Known rows, with every step that occurs:
keku-fotif-govu-zasa: [-10  11  26 -25 -42  16  67   4   1  32 -15  21 -12 -52 -16  40  42 -35
 -25 -33 -40 -45   5 -32  20 -69  30   1  -3  32  24   6  49  -9]
dipaz-zasa: [ 17  -7 -16 -23 -16  -8  43  20 -11  -5  11  25 -41 -48  16  -3  21   0
 -39 -23 -25 -21  -9 -37  -7  -3   2  25   0  11  14   1  31   4]
govu-keku-fotif: [ 12   9  33 -56  -3 -13  28  22  38  13  -2  23  -9 -44 -23  44   7 -17
 -21 -29 -16 -20  -9 -46  10 -29 -25  48  -1  16  34   6  35  12]
puvu-fotif-govu: [ -8 -15  -6 -31 -46  -7  32  14  14  17 -20  30 -38 -44 -23   8  40 -27
 -27 -27 -31 -30  -2 -44  43 -62   8  14  13  20  20 -25  -2  -3]
puvu-dipaz: [ 17  -8  -8  13  -8   7  34  11  -5   7  13  -2 -44 -14 -26   0  40  -8
 -46  -3  -3  -4 -13 -38  14 -44   3  36  14  14  30 -20  21  14]
fotif-govu: [ 13 -11   0 -10 -30  22  26  -7   3  18 -14  22 -41 -39 -20  -5  48 -24
 -36 -11 -49 -14 -14 -36  25 -54   6  29   8  21  22 -20  32   0]
govu-fotif-zasa: [ 42 -25   2 -45 -34  -5  25  21 -11   3 -10  20 -33 -29 -37  35  26 -25
 -25  21 -45 -10  18 -21   2 -67  29  27  14  15   4 -29   5  -2]
dipaz-govu-fotif: [ 19  -4 -19 -60   0 -29  77  34 -29 -19  12  17 -23 -22 -25  -1  11  -8
 -28  25 -20  -1  -7 -48 -14 -59   1  27  17  -6 -30  -7  15   3]
dipaz-keku-puvu: [ 11 -13 -28  -1 -20 -14   2  41   9  12  22   5 -64 -21 -89  12  20  -2
 -21  -8 -30 -21 -14 -54  47 -78   3  32  12  36  55  18  35  -3]
puvu-govu-fotif-dipaz: [ 32  -1 -52 -44  18 -47  37   6 -38 -50  15  10  -9 -22  21  -5  17   2
 -30  24 -10  -9  -6 -25  -9 -52   7  45  25  10  13   1  14  12]
keku-fotif: [ 11   1  12 -30 -17 -10  34  34  19   8  -2  27  -2 -25 -21  28  27 -10
 -26 -28   3 -29  -4 -28  19 -43  -5  32  10  16  35   9  35   8]
fotif-keku-puvu-govu: [ 14  -1 -49 -14 -20 -19   5   0  10 -46   9   0 -30 -14 -11  -2  52   8
 -15   6  16  -3 -34 -38  38 -43  -1  66  26  43   7  48  37  25]
govu-fotif-keku: [ 25  -7 -15 -42 -26  -5  49   1 -14  -5 -20  -9 -15 -21   1 -18  22  -2
 -19   7 -24   0   4 -23  16 -48   0  55  14  31  -9   0  22   7]
puvu-fotif-dipaz-zasa: [  5 -14 -42 -35  -3 -45  23  32 -12 -32   5  32 -12 -56  34 -18  18   5
 -26 -32  -4 -32   5 -27  11  -3   5   9   5  17  27   4  -4  -1]
fotif-dipaz-keku-govu: [ 24   9 -30 -23  39 -28   9  34 -35 -17  25   7  -4 -21 -35  13  27   9
 -36 -10 -21 -29 -29 -44   2 -48  -8  31  15   5  42  14  36  -1]
dipaz-govu: [ 17  -9 -13 -42  -3 -17  45  38 -13 -15  13  22 -23 -26 -23   1  30 -10
 -38   6  -2  -1 -29 -53   0 -29  -3  32  15  -2 -12   5  28   8]
fotif-govu-keku-zasa: [ 10  -7   9 -34  15   3  40  -7  18   5 -12  27 -50 -83   5  39  40 -12
  -9  -9 -75 -18 -17 -58 -10 -29 -11  51 -14  39  35 -25  46   2]
dipaz-keku-govu: [ 13  11  -8 -29  11 -19  30  43 -26  11  23   7 -31 -14 -54  33  23   1
 -36 -15 -27 -29 -34 -60   1 -59 -11  34  17  -2  31   7  41   2]
puvu-fotif-dipaz: [  9 -25 -31 -37 -10 -39  10  32   0 -18  -6  22  -6 -42  -2 -10  18  -9
 -20 -15   2 -19   3 -27  36 -31   6  18  14  20  33  -4  -8   0]
puvu-dipaz-keku-fotif-govu: [ -4  24   4  25   3  23  23  31   1  32  15   9 -31  -4 -68  19  56  -5
 -39 -42  -8 -55 -11 -42  38 -99   3  37  11  24  70 -16  39  -6]
govu-zasa: [  8 -15   5 -28 -42  -3  61  11 -24  24  -1   1 -41 -47 -11  29  19 -26
 -33  -7 -39 -12  -3 -43  10 -36  29  10   2  22  14   5  42  -2]
dipaz-govu-keku-fotif-zasa: [ 29   5  35 -75  12 -18   7  53  29 -16   7  42   2 -41 -43  70  31 -26
 -19  -9  -5 -22 -16 -53  -6 -31  -9  46   4   5  -1   6  28  10]
fotif-dipaz-keku-govu-zasa: [ 10  13 -20 -30  24 -27  41  29 -58  -4  26  -5  -8 -37 -26  33  20  -2
 -32  -9 -41 -37 -20 -50  -4 -51  18   7   6  14  34  25  51 -10]
fotif-keku-puvu-zasa: [ 12 -11 -37  -8 -14 -25   0  -4  10 -33   4   3 -42 -24   7 -17  61   8
 -15 -11  -6 -16 -30 -52  41 -34  -3  61   9  48  -2  33  24  22]
puvu-zasa: [ 17 -14 -14 -24  -6 -26  23  14 -11  -7  13  24 -48 -30  17   5  46  -4
 -35 -15 -21 -19 -27 -59  13 -26  -1  49   8  12   9  -9  21  18]
puvu-govu-zasa: [  6  -2 -15 -35 -28 -24  60  12 -37  -5  15   5 -41 -35   9  39  25 -19
 -35   3 -16 -13 -22 -53   1 -36  27  30  17  12  11  19  45  10]
fotif-dipaz-govu-zasa: [ 15  -7 -24 -41  11 -25  55  26 -45 -30  15   9  -4 -49   5  -1  24 -16
 -33  14 -17  -8 -14 -41  -8 -23  26   7   6  14 -11  22  36  -2]
dipaz-keku-puvu-govu-fotif-zasa: [  30  -10  -43  -30  -17  -37   -3   45  -20  -22   32   15  -63   -8
  -88   54   28   -5  -14   25  -28  -33    0  -47   20 -113   28   45
   31   26   35    8   13    0]
govu-fotif: [ 22 -13 -10 -43 -25 -14  60  13 -17   8  -5   9 -34 -27 -20   4   6 -14
 -28  13 -39  -6   9 -31   4 -63   4  30  13  11   8 -16  14   4]
puvu-govu: [ 20  -6 -24 -29 -13 -25  28  17 -13 -19  15  16 -36 -19   4  18  35  -3
 -39   1   1  -6 -31 -47  10 -33   1  53  27   7  20   8  31  19]

Rows:
[  1  13   1 -35  -7 -19  63  36 -48  26  24  -5 -35 -29 -48  54  17  -8
 -31 -15 -44 -35 -27 -66  -3 -61  16  11  10   5  23  19  55  -7]  dipaz-keku-govu-zasa
[ 28   7 -31 -52  29 -34  57   2 -38 -39   5  11   9 -28   0   5  16   1
 -27  18 -31 -17  -5 -25 -28 -52  -3  18  15  -3  -2   2  12   8]  keku-govu-fotif-dipaz
[ 21   2  -3 -54   3 -29  21   5   7 -15  16  10 -42 -38   0  35  13 -14
 -30  -2 -19   5 -37 -65  -2 -18 -20  69  16   6  21   7  36  26]  puvu-govu-keku
[  4  12  -8 -50  18 -30  61  40 -27 -29  12  22  29 -41   2  20  28 -11
 -25  -8  10 -36  -6 -34  -3 -33  21   3   2  16   0  35  42  -5]  keku-fotif-dipaz-govu-zasa
[-16 -18 -24 -12 -53 -11  21  10  33   4 -12  31 -53 -44 -59   4  42 -24
 -12 -18 -30 -31  -1 -46  56 -85   9   4  11  38  23   2  -6  -1]  keku-puvu-fotif-govu
[  8  -2 -48  -7  -8 -37   2  40  -7 -16  40   7 -62  -9 -70  24  28   6
 -24  -1  -4 -25 -31 -62  38 -81   2  52  29  26  52  33  39  10]  dipaz-keku-puvu-govu
[ -8 -26 -31 -26 -48 -37  25  34  30  -6   0  23 -46 -34 -57  13  21 -14
 -11 -13  -3 -19  -1 -48  50 -63   4  10  16  30  24  15  -9   5]  keku-puvu-fotif
[ 32 -11 -31 -38   4 -24  37   5 -23 -21  -2   7  -8 -35   2 -16   8  -9
 -26  17 -32  -8  14 -17   4 -52   7  26  11  20  19 -11   8   0]  govu-fotif-dipaz
[  2   6  16 -17 -24  16  33  13  23  17 -15  34  -8 -35 -23  20  51 -23
 -30 -34 -21 -40  -6 -28  28 -64   2  26   7  23  33  -7  35  -4]  keku-fotif-govu
[ 27  -8 -30 -12  17 -19 -11  39 -21  -2  17   5 -22 -26 -33 -10  18   1
 -32 -12 -24 -21 -10 -35  32 -48   3  41  12  26  60  -1  34  -7]  fotif-dipaz-keku
[ -2  22  -7   2   8  -8  69  32 -58  23  37 -22 -45 -10 -55  48  32  -3
 -44 -11 -26 -34 -26 -67  -7 -72  20  11  12   2  29   8  48   1]  puvu-dipaz-keku-govu-zasa
[ 23  -1 -30 -50 -12 -37  59  13 -29 -23  15  12 -35 -17   1  16  18  -4
 -30  17 -15  -6  -9 -40  -6 -60   3  48  28   2   5  -3  19  14]  puvu-govu-fotif
[ 16 -12 -29  -8 -33   0   5   1  20 -18 -11  -3 -29 -26 -32 -17  41  -1
 -12  -1  -8  -1 -16 -30  46 -42   1  48  10  51   9  36  32  14]  fotif-keku-puvu
[ 34  -8 -12 -26   6  -8  46  36 -32 -24  19  15 -33  -3 -49  23  46 -15
 -38  37  -9  -7  -1 -38 -21 -76  24  26  21  -3 -22 -28  -3   5]  puvu-dipaz-govu-fotif-zasa
[ 23   9  11 -49  26 -22   5  15  31 -15  -2  21  15 -51  -3  22   8 -10
 -18 -23 -11 -19  -5 -32  10 -19 -23  48  -3  24  44  11  29  11]  govu-keku-fotif-dipaz
[ 17 -13  -4 -33 -14 -13  10   0  40  -1   5   8 -55 -52 -54  21   6 -19
 -14   4 -42   6 -16 -59  23 -39 -18  40  -1  30  26  16  26  16]  govu-keku-puvu
[ 30 -12  25 -32 -28   2  -4  46  25   5 -10  38  -1 -26 -35  59  45 -22
 -24 -19  -3 -36   5 -19  19 -48  18  28  12  19  30  -5  21   3]  keku-fotif-zasa
[ 19  -6 -67 -18  30 -61   7  26 -30 -32  39   5 -51 -24 -36 -12  23  15
 -15   6 -38 -41  -1 -53  25 -92   5  38  10  37  37  10  11  -2]  govu-fotif-dipaz-keku-puvu-zasa
[ 20  -2   9 -65  14 -22  38  26   7 -14  15  18 -31 -44 -26  17  10 -18
 -29   4 -23   9 -34 -71  -9 -13 -26  50   5  -3 -13   2  31  14]  dipaz-govu-keku
[  8   9   9 -24  -8 -15  20  62   7  25  15  16 -17 -13 -57  35  19  -2
 -27 -38   1 -46  -8 -42  34 -66  -4  41  13  20  64   6  45  -4]  dipaz-keku-fotif
[ 10 -12 -29  28 -16   2  22   8  12  -7  21  -2 -58 -13 -58   2  41  -6
 -32   6  -3  -6 -14 -40  28 -65   9  23  13  29  32   5  14  17]  keku-puvu-dipaz
[ 13  19  12 -61  10 -35  26  22  24 -16  13  24 -11 -34  -4  57  16  -9
 -23 -23   8 -20 -27 -57   1 -30 -28  68  14   8  32  19  39  24]  puvu-govu-keku-fotif
[ 13  -1 -22  15  -3   2  45  14 -19  -7  23   7 -49 -30  11  -9  36   6
 -48 -21  -7 -20 -13 -37 -13 -14   5  27   4   9  24 -11  26   9]  puvu-dipaz-zasa
[ -2  -8   9 -16 -47  25  58 -12 -18  34 -13  10 -47 -57 -13  18  41 -37
 -35 -10 -66 -21  -4 -42  19 -58  34   3  -1  29  12  -8  45  -9]  fotif-govu-zasa
[ 14 -13 -21 -12  17 -23  34  58 -18  10  18  13 -52 -43 -26  40  33  16
 -15 -12 -35 -31 -13 -54   8 -44   5  49   2  36  67  -9  55  -6]  dipaz-keku-zasa
[ 18  11  -8 -35  -3  -2  34   5 -12 -21 -10  -1   4 -20   4   7  47   6
 -29  -9  -6  -7 -36 -38   3 -20 -12  48  15  14 -13  24  39  17]  fotif-keku-govu
[ 27  -9 -33 -35  28 -25  23  28 -22 -45  15  21   5 -33  -2 -22  33  -2
 -37  12   1  -4 -24 -36   1 -19  -1  30  13   6  -4  10  26   6]  fotif-dipaz-govu
[ 14  -3 -50 -33 -19 -43  47   8 -10 -35  21  12 -49 -16 -35  18  16  -1
 -15  27 -13  -8  -9 -43   6 -85   7  37  27  18   8  19  13  16]  keku-puvu-govu-fotif
[ 12  23 -21 -11  25 -20  68  31 -50   4  37 -15 -41   9 -64  30  22   9
 -41   4 -23 -32 -14 -57 -16 -98  -5  31  23  -7  24 -14  22   4]  puvu-dipaz-keku-govu-fotif
[ -3   2 -40 -12 -23 -36  34  34 -30  -1  40  -4 -67 -23 -63  46  20  -6
 -20  -1 -23 -29 -22 -68  28 -84  29  28  19  34  44  44  50   2]  dipaz-keku-puvu-govu-zasa
[ 18   0 -39 -58  24 -35  87  35 -33 -49  -4   8  -7 -40  24   5  44  22
  -3  24 -13 -10 -10 -39 -25 -31   0  56   8  33 -30  12  41   4]  dipaz-govu-fotif-keku-zasa
[ -19  -12  -30   -5  -41  -16    7   36   21   22    4   21  -66  -32
  -96   10   34  -16  -13  -28  -35  -46   -1  -60   71 -109   10   16
   14   41   51    0    4  -15]  dipaz-keku-puvu-fotif-govu
[ 18   9  -8 -53  -1 -24  76  12 -29 -11   5  11 -17 -21 -20  28  14  -6
 -29  12 -35 -16 -11 -41 -25 -62  -5  19  17 -11 -14  -4  15  10]  keku-govu-fotif
